Known rows, with every step that occurs:
duse, dopa, kodud, gatan: 18,18,5,-2,-2,-3,16,14,9,11,28,32,-11,2,4,26,3
duse, dopa, kodud, gagukem: 14,15,8,-1,0,9,-2,12,17,11,31,19,-19,-12,14,21,1
nepa, duse: 10,12,-4,-2,-20,-8,-11,5,14,5,20,9,-1,6,16,11,-5
dopa, kodud, gatan, nepa, duse: 6,7,4,-6,-16,-29,1,12,12,16,25,30,-15,10,21,29,3
gagukem, nepa: 2,8,2,-8,-7,-7,-4,17,8,7,11,9,-21,-9,16,5,-12
gatan, nepa: -2,10,2,-2,-13,-8,-6,11,16,4,20,23,-19,-5,12,12,-7
kodud, nepa, dopa: -1,14,6,-5,-16,-10,-17,3,11,2,20,23,-14,-5,16,18,5
gagukem, gatan: 5,9,1,-13,-10,-3,11,11,16,11,20,16,-15,-7,11,6,-6
gatan, nepa, dopa, kodud, duse: -5,9,9,-7,-9,-18,-13,3,18,12,47,38,-10,-8,19,28,4
duse, dopa, kodud, gagukem, gatan: 14,14,13,-10,-1,2,13,15,17,20,35,18,-25,-14,17,18,2
dopa, kodud, gatan, nepa: 1,6,4,-8,-7,-18,8,15,14,12,22,37,-23,-1,14,28,2
dopa, kodud: 8,7,-2,-9,-3,3,-2,8,14,10,21,26,-8,-10,11,13,-2
dopa, kodud, duse: 1,0,1,-5,0,-7,1,3,18,9,28,30,-6,-6,12,19,0
dopa, kodud, gagukem: 6,3,1,-9,-2,5,-7,8,21,9,22,18,-22,-14,19,19,1
kodud, duse, dopa: 7,16,6,8,-6,-3,5,5,14,4,33,23,-5,1,3,16,-5
gagukem, dopa, kodud, gatan: 11,8,2,-16,2,-8,13,17,4,13,24,23,-14,-10,7,23,-9
dopa, kodud, gagukem, gatan: 5,1,6,-18,-2,-1,7,11,21,18,26,16,-27,-16,22,17,2
duse, dopa, kodud, gatan, nepa: 10,18,11,0,-5,-14,14,19,9,15,31,38,-20,2,8,29,1
gagukem, gatan, dopa, kodud, duse: 3,1,19,-16,5,-20,14,8,25,25,47,30,-6,-10,11,19,5
gagukem, dopa: 7,13,0,-10,-4,3,-1,13,6,5,22,10,-11,-15,5,7,-19
gagukem, gatan, nepa: -2,9,7,-11,-13,-14,9,15,16,13,23,22,-25,-7,15,9,-7

Rows:
6,13,20,-7,-4,-9,11,20,17,23,38,24,-34,-14,20,22,1 | duse, dopa, kodud, gagukem, gatan, nepa
12,15,1,-14,-10,-7,-2,7,13,9,34,32,-8,-2,14,31,8 | nepa, dopa, kodud, gatan
8,12,7,-18,-7,-17,-3,17,6,15,28,24,-19,-7,22,27,3 | gagukem, nepa, dopa, kodud, gatan
-1,1,5,-7,-3,-10,-2,7,10,11,8,30,-17,-7,15,16,5 | dopa, kodud, nepa
12,22,9,8,-22,-26,4,15,9,10,29,22,-14,17,13,26,-2 | kodud, gatan, nepa, duse, dopa
17,19,5,-2,-1,7,4,12,9,12,29,27,-5,-8,5,14,-2 | duse, dopa, kodud
13,20,11,3,-15,-16,-5,15,8,18,35,26,-7,2,17,19,-2 | gatan, nepa, duse, dopa, kodud
7,4,18,-5,-7,-29,-12,8,16,21,27,23,-4,1,19,20,10 | gatan, dopa, kodud, nepa, duse
11,9,11,-11,2,-4,-4,11,21,16,36,26,-3,-12,7,15,2 | gatan, dopa, kodud
5,8,4,-9,-3,5,-7,12,14,3,24,1,-24,-19,14,14,-15 | kodud, gagukem, dopa
21,20,5,1,-11,-5,-3,10,8,16,32,20,3,2,13,16,-1 | nepa, duse, dopa, kodud
11,17,1,-14,-9,3,-15,5,13,9,36,27,-3,-13,15,20,3 | nepa, dopa, kodud
8,5,15,-10,3,-2,-10,10,29,15,38,19,-16,-17,16,22,5 | gatan, dopa, kodud, gagukem
-3,1,12,-15,-5,-12,5,16,22,21,29,23,-37,-16,26,20,2 | dopa, kodud, gagukem, gatan, nepa
8,9,8,-12,-11,-30,3,18,3,19,30,23,-16,0,18,28,-9 | gagukem, dopa, kodud, gatan, nepa, duse
4,3,14,-7,5,-14,-1,5,25,16,44,31,0,-8,9,21,4 | gatan, dopa, kodud, duse
11,8,16,-20,2,-11,11,14,21,25,40,25,-8,-15,10,13,3 | gagukem, gatan, dopa, kodud
11,16,14,4,-14,-14,-11,14,16,17,37,18,-20,-2,25,26,1 | gatan, nepa, duse, dopa, kodud, gagukem
4,3,5,-4,-12,-22,-9,6,8,14,11,23,-9,3,22,18,6 | dopa, kodud, nepa, duse
8,11,9,-22,-8,-2,-6,8,21,18,41,18,-22,-18,26,24,7 | nepa, dopa, kodud, gagukem, gatan
6,7,18,-14,-4,-9,3,12,30,16,37,8,-24,-13,16,15,1 | kodud, gagukem, gatan, dopa
11,18,10,9,-18,-18,-6,8,5,8,16,15,-8,10,14,15,0 | kodud, nepa, duse, dopa
